Known rows, with every step that occurs:
s k y: -44 432 223 -29 21 84 123 134 16 70 -183 87 227 -69 99 -287 278 -204 -157 97 -192 114 14 264 -267 76 -48 166 347 49 148 -255 19 -246 -347 -155
y n s k z e: -288 -165 286 -363 -77 -257 -20 101 -102 22 -122 170 -281 -90 -4 -320 184 189 -259 -164 128 195 589 94 -120 214 1 -77 -15 -301 -86 -23 -170 132 65 -340
n y j z: 180 68 -565 144 444 228 -108 111 143 -1 135 54 53 -3 59 -53 -185 161 208 -103 -54 -262 -348 -141 84 92 -139 374 -62 -153 -194 119 -258 181 72 -87
q s n y j: 245 -110 -453 339 138 203 94 -159 71 54 225 -83 109 -199 -21 617 -318 89 -40 148 47 -459 -203 -120 204 206 -87 32 87 -27 171 1 -100 -78 242 191
y j z: 259 298 -320 98 164 181 -133 87 129 18 0 190 116 72 24 -92 -93 -69 99 -178 -79 54 -235 -62 -66 -145 -242 224 -48 -84 -62 30 -220 292 4 -247
j y n s k z: -58 -71 339 -387 75 2 -99 -53 -474 30 -41 32 -331 -65 -123 -471 99 69 -89 82 255 225 529 2 -154 284 -59 346 -125 -77 -38 -255 -357 156 -128 -324
s n y: 200 -110 -271 61 245 218 110 -182 118 -79 34 -108 138 -291 130 278 -64 -102 -18 128 -45 -399 -263 -7 291 182 254 -85 116 -272 -251 136 255 -190 220 465
c f y: -25 -314 129 -86 -39 60 -37 -206 98 24 6 -308 -26 -101 -192 -23 -71 -15 174 -22 -204 -123 -341 -131 -83 -198 -108 -116 -92 78 -147 41 402 9 73 29
s q: 170 -12 -46 -129 -40 98 -57 -103 -13 222 -55 -17 70 6 26 46 188 17 -100 -42 -190 81 108 178 195 -44 185 -26 40 -29 98 -11 -74 94 87 271
s k: -233 254 151 88 -127 148 88 -39 95 121 -219 194 104 -51 22 -234 92 -108 -228 -32 -200 78 -28 236 -29 -9 58 215 40 -167 -49 -218 -39 -210 -30 -108
e z: 362 43 50 284 -89 38 157 -215 115 -51 -76 371 199 -8 -73 -226 177 -100 -206 151 -397 252 -339 -13 56 -284 152 -24 84 -278 -305 139 185 -320 148 81
f y n: -126 -257 237 122 101 -133 -160 -298 85 -15 -79 -65 -38 31 200 104 -75 -123 -15 -75 2 -113 82 -209 -73 -127 -122 27 -277 271 -92 57 -11 452 -235 118
n y k: -156 12 -207 225 -42 -175 225 139 214 -177 67 40 65 62 25 109 -103 -56 15 85 -91 -273 -285 -17 192 86 172 -143 -1 46 -286 78 13 -146 22 263
s k y j: -91 540 2 71 135 100 -28 213 134 -10 -117 169 106 65 172 -86 55 -49 -98 42 -194 19 -24 209 -414 48 -354 283 253 195 378 -248 -126 -57 -463 -169
n y j z e: 210 2 -644 51 401 44 -7 248 109 -144 182 177 -44 -82 155 -61 -139 424 171 -241 -95 -285 -218 -178 125 45 -186 23 -59 -341 -131 291 -172 213 228 -89
q s n y f c: -20 -447 -283 359 -248 326 81 -148 -95 27 200 -295 135 -29 -41 545 -144 -13 218 390 361 -444 -60 -171 68 346 -44 61 113 52 266 25 264 -425 345 109
z e: 38 52 -36 -38 -152 -193 266 27 76 -111 -32 198 82 -135 156 -142 61 133 -117 -130 -271 83 -28 30 215 -300 130 -447 -29 -295 -124 195 263 25 188 54
k s q r: -182 31 124 -131 229 -94 -189 80 -61 214 -86 -86 -190 149 107 307 40 159 -204 -318 233 207 88 189 102 -246 433 128 22 -61 287 -31 -12 -58 -24 253
y f c: -271 -105 44 196 -441 113 -31 -78 35 -76 -50 -42 112 260 58 11 -33 -150 220 213 67 34 -64 -24 -63 -105 -89 73 -78 110 147 51 377 -193 -29 -67
y k z: -58 184 21 -197 -220 -280 194 73 63 -201 -66 44 116 127 -114 -277 179 -171 -202 -20 -53 360 -308 61 119 -183 99 -225 136 -116 -99 -59 38 -200 -71 -35
q s n y k z: 179 -224 -258 -28 -70 -47 293 17 -39 -100 189 -238 136 -137 -221 277 38 -70 -209 179 288 -74 -312 -79 240 299 174 -259 315 -191 36 -77 -97 -427 301 144
c f y k z: -123 -307 80 -332 -156 -189 5 -2 98 -181 26 -356 -71 73 -375 -152 59 -21 77 -46 -32 135 -487 -139 -144 -155 -171 -276 81 81 -31 -50 267 -204 -54 -42
j z: 322 159 -74 15 85 180 -1 15 52 88 -45 121 215 -73 -17 -297 115 -223 37 -116 -53 199 -194 15 79 -88 62 85 8 -234 -307 32 -66 103 119 -219
q s k y j: -10 421 65 253 -110 66 111 202 -44 161 16 90 192 -21 -22 72 50 -19 -196 56 -93 74 72 128 -369 113 -396 258 284 315 551 -376 -358 -129 -313 -415
y k: -64 214 57 192 -339 -233 240 107 199 -179 -50 189 133 140 0 47 -22 -246 -69 36 -109 26 -169 56 92 -117 71 -278 8 143 -172 3 65 -81 -27 115
j y f c: -1 -105 26 57 -250 174 21 -87 -374 -190 85 -43 -28 198 13 -146 -52 24 389 319 139 -31 -6 -182 -94 -106 -192 156 -148 156 272 -26 248 -136 -53 -66
k z: 46 90 48 -302 -36 -40 99 -168 -31 31 -94 -50 110 -85 -51 -425 227 -101 -209 -86 -177 418 -263 68 208 -291 188 -17 70 -381 -131 -17 157 -159 -57 -91
s q r: 56 -104 -15 -244 -54 -81 -41 133 -29 196 -64 58 5 193 153 396 184 163 -197 -165 62 96 -67 299 27 -115 251 -33 60 -118 333 -154 -14 285 -37 264
y j: -11 250 -141 167 -29 -9 -13 -73 191 -33 -32 157 75 45 106 91 -184 -23 -14 -56 -248 -33 -201 22 52 -256 -159 50 -116 43 55 46 32 158 -133 1
c f y j z: 226 -166 -249 -45 217 245 -310 5 163 11 97 -216 -87 8 -224 9 -213 65 376 -215 -59 -164 -409 -263 -318 -89 -527 154 -98 132 -26 42 0 287 16 -266
c f: 10 89 22 -136 -110 77 3 -70 21 33 -37 -126 163 -195 -190 -21 -65 -11 144 -32 -296 66 -208 -19 65 -202 115 -191 35 -126 -245 3 394 -176 182 -73
y f: -130 216 28 108 -291 186 -97 -134 15 7 -23 8 142 92 -20 50 -95 63 241 127 -128 127 -218 119 75 -232 221 44 -129 -155 -113 -56 330 42 42 -178
k s: -180 283 216 187 169 6 -4 -202 44 76 -124 -48 -15 -137 -1 -222 -77 -158 -105 -174 -50 241 6 -2 271 -368 328 86 -84 -67 -229 157 195 -377 7 34

Rows:
-92 309 316 179 5 -46 -25 74 -253 214 -110 26 238 -114 77 113 172 -115 -215 63 57 205 461 9 -356 226 -98 173 256 320 316 -352 -407 -2 -307 -459 | q s k y n
-37 -208 -80 16 24 79 -187 -139 213 -40 55 -208 -86 10 -138 192 -288 132 246 -89 -234 -253 -372 -206 -222 -204 -444 14 -174 260 91 47 244 151 -98 12 | c f y j
-179 200 95 124 28 -148 -112 101 73 32 -35 -95 -139 162 -104 161 -29 -60 -132 -98 90 165 263 100 122 -56 271 -97 39 255 90 70 -198 -334 67 309 | y k s q
100 325 210 -43 215 -151 -116 5 -85 -51 -88 11 243 -76 292 77 132 -174 -1 78 -67 187 238 -75 -194 -54 55 -82 147 229 13 4 8 233 -451 -32 | k y n
-303 -61 381 -259 -77 -40 -146 -49 -79 171 -171 45 -167 -6 -89 -325 128 -94 -222 -39 184 243 456 151 -133 262 22 277 -59 -121 -164 -190 -231 127 -106 -329 | y n s k z
440 471 -239 -18 328 124 -89 258 55 -57 31 92 248 32 105 -148 89 -136 194 -39 -27 140 -206 -19 -277 -53 -325 159 245 115 163 8 -195 266 -318 -280 | k y j z
-235 2 -250 163 -39 262 -91 -73 -27 25 118 -104 80 -3 5 115 -194 257 349 190 -111 -206 -352 40 206 10 316 184 -134 -226 -235 33 285 -31 133 -12 | n y f
-46 -40 388 -27 13 14 -47 -6 -325 50 -25 169 -254 -44 -20 -166 -83 -10 37 132 160 -89 649 -2 -174 365 -84 286 -231 222 -109 -193 -366 261 -105 -188 | j y n s k
50 -751 256 -247 -24 -2 -435 -117 -32 268 95 -402 -312 42 -242 368 -58 99 266 40 164 -265 532 -112 -259 312 -158 -124 -202 474 -35 63 -55 572 111 160 | c f y n s q
-167 -35 342 106 -333 90 151 6 172 251 -119 193 -56 -7 -130 -249 53 -227 -146 64 -1 -90 239 335 -55 243 5 162 -86 6 -214 -119 -26 -82 22 -140 | n s k
-217 84 17 -384 -66 -76 178 58 -60 -14 -157 139 -56 -147 8 -562 322 252 -401 -216 -173 330 -28 184 20 -115 52 -94 151 -627 52 -104 47 -298 93 -246 | s k z e
217 180 -523 204 842 418 -299 -79 133 -70 114 -169 -93 -199 57 219 -332 55 179 -154 282 -279 -178 -228 142 136 39 407 89 -191 -179 256 -140 -254 230 169 | k s n y j z
-346 -123 -141 42 282 -258 -97 348 21 1 68 -153 -286 279 49 526 -106 278 -85 -203 395 -157 -42 85 145 50 464 79 57 107 207 8 -203 -187 7 462 | n y k s q r
155 153 114 -55 217 -48 -78 -187 -420 -142 0 84 -39 -109 166 -21 -96 32 88 53 -44 77 260 -245 35 -86 56 53 -221 94 -71 -47 -155 320 -160 -11 | j y n
340 79 -190 -94 54 -28 145 146 -2 -26 -14 242 131 -150 82 -300 156 76 -7 -243 -116 168 -48 -47 92 -180 34 -291 35 -411 -260 198 29 139 273 -219 | j z e
-68 78 -55 -290 -252 -450 302 228 60 -317 -8 132 0 50 -21 -278 206 100 -232 -136 -89 322 -162 22 141 -228 65 -597 142 -309 -33 118 98 -165 88 -29 | y k z e
220 -258 150 -117 -252 24 16 -10 66 359 40 24 -73 42 -148 34 124 -90 -2 115 27 -42 369 311 154 172 155 -113 -72 111 -77 68 -90 256 228 225 | n s q
179 -7 -506 163 380 258 -33 -151 248 -135 89 -33 42 -149 189 492 -285 71 52 129 -63 -526 -297 -49 148 147 -49 58 73 -117 0 134 133 -35 79 440 | s n y j
190 74 -103 -415 -117 -398 363 217 -356 -464 124 117 -130 -14 -68 -422 170 267 -62 -52 -25 300 -102 -136 116 -212 -11 -523 71 -282 101 33 -36 -128 66 -21 | j y k z e
288 199 -412 -6 131 -29 1 218 110 -127 53 311 2 -24 119 -97 -56 204 78 -291 -137 55 -87 -111 -11 -186 -270 -167 -33 -271 -10 205 -111 303 165 -246 | y j z e
257 -95 282 -195 113 -125 -239 127 -116 234 29 -77 -15 40 87 241 250 -111 67 190 161 17 748 134 -234 367 44 -114 123 473 111 20 -243 518 -275 128 | k y n s q
-119 -8 65 -185 -269 -101 303 43 -225 144 -33 97 -2 -221 -166 -430 270 264 -485 -204 -59 447 87 106 44 -59 -12 -127 180 -498 207 -231 -140 -387 273 -502 | q s k z e
-352 -323 -194 235 -132 188 -17 -17 27 -54 75 -171 26 176 88 54 -88 95 323 269 74 -321 -181 -125 55 99 -24 232 -95 37 22 121 321 -265 16 84 | n y f c
283 -203 -230 241 47 224 242 -209 -17 110 167 -158 212 -335 -40 422 -99 -67 -90 194 81 -336 -169 -63 322 251 231 -122 144 -180 -76 15 44 -257 396 222 | q s n y
-34 -168 -40 204 16 -10 -46 -198 287 -48 -1 0 -76 130 114 65 -174 -25 15 -66 -138 -217 -323 -105 -63 -225 -427 115 -252 259 169 45 39 330 -259 147 | f y j
72 -283 208 -97 -61 -83 -260 -49 -44 291 5 8 -136 64 20 268 45 -46 1 66 116 -26 742 94 19 275 139 -55 -166 275 -109 70 -289 512 70 172 | y n s q
-358 195 224 95 -267 195 -42 182 -25 -50 -146 -64 167 234 97 -134 241 -161 150 316 114 38 83 156 -546 178 -289 296 308 260 477 -229 234 -396 -410 -279 | s k y f c
55 -697 347 -74 -25 -113 -301 -183 39 305 49 -154 -296 141 6 269 33 -54 49 30 217 -232 609 6 -100 302 -130 -13 -298 508 32 89 -283 731 -56 282 | f y n s q
59 -9 -48 -395 -49 -224 212 -28 -68 -103 -45 56 7 -153 41 -448 241 179 -267 -211 -192 378 -156 28 249 -358 166 -374 81 -586 -75 152 239 -114 122 -88 | k z e
215 -111 295 -53 12 -99 -13 -100 -342 -25 98 115 -177 -56 -5 -57 -143 -49 197 151 169 -68 516 -149 18 149 3 -12 -323 254 -245 36 -161 481 -76 -45 | j y n s
-279 354 199 296 -24 -227 81 54 143 -141 -78 33 -55 100 -60 -33 -166 -238 -72 -95 51 177 -12 -24 175 -270 248 -146 -33 200 -186 105 53 -445 -27 76 | y k s
168 218 38 49 -173 -162 273 95 -194 -325 87 152 21 96 -58 -103 -66 -106 101 150 -34 31 -113 -83 96 -88 -24 -195 -64 193 -35 -86 -87 -33 -30 114 | j y k
-303 -298 235 24 45 -350 -147 171 149 -7 1 -182 -367 441 23 468 -54 52 -138 -283 473 -28 -35 69 -122 -131 90 -41 -68 420 427 -48 -118 68 -182 448 | f y k s q r
-113 -385 -306 182 -21 364 -62 -144 66 -166 64 -254 91 60 144 397 -107 -42 307 381 218 -498 -165 -121 42 295 -3 54 85 -65 94 148 445 -353 152 328 | s n y f c
-40 384 166 156 135 -169 136 33 -250 -287 62 13 -184 28 -107 -187 -212 -85 65 31 106 139 36 -153 145 -213 174 -54 -96 222 -80 40 -71 -406 -26 120 | j y k s
-373 -491 460 -61 -76 34 -279 -79 106 180 -73 -177 -295 -26 -238 111 -158 -19 149 -22 135 -299 414 -57 -440 373 -299 157 -238 370 -197 -111 -31 260 -22 -206 | c f y n s k
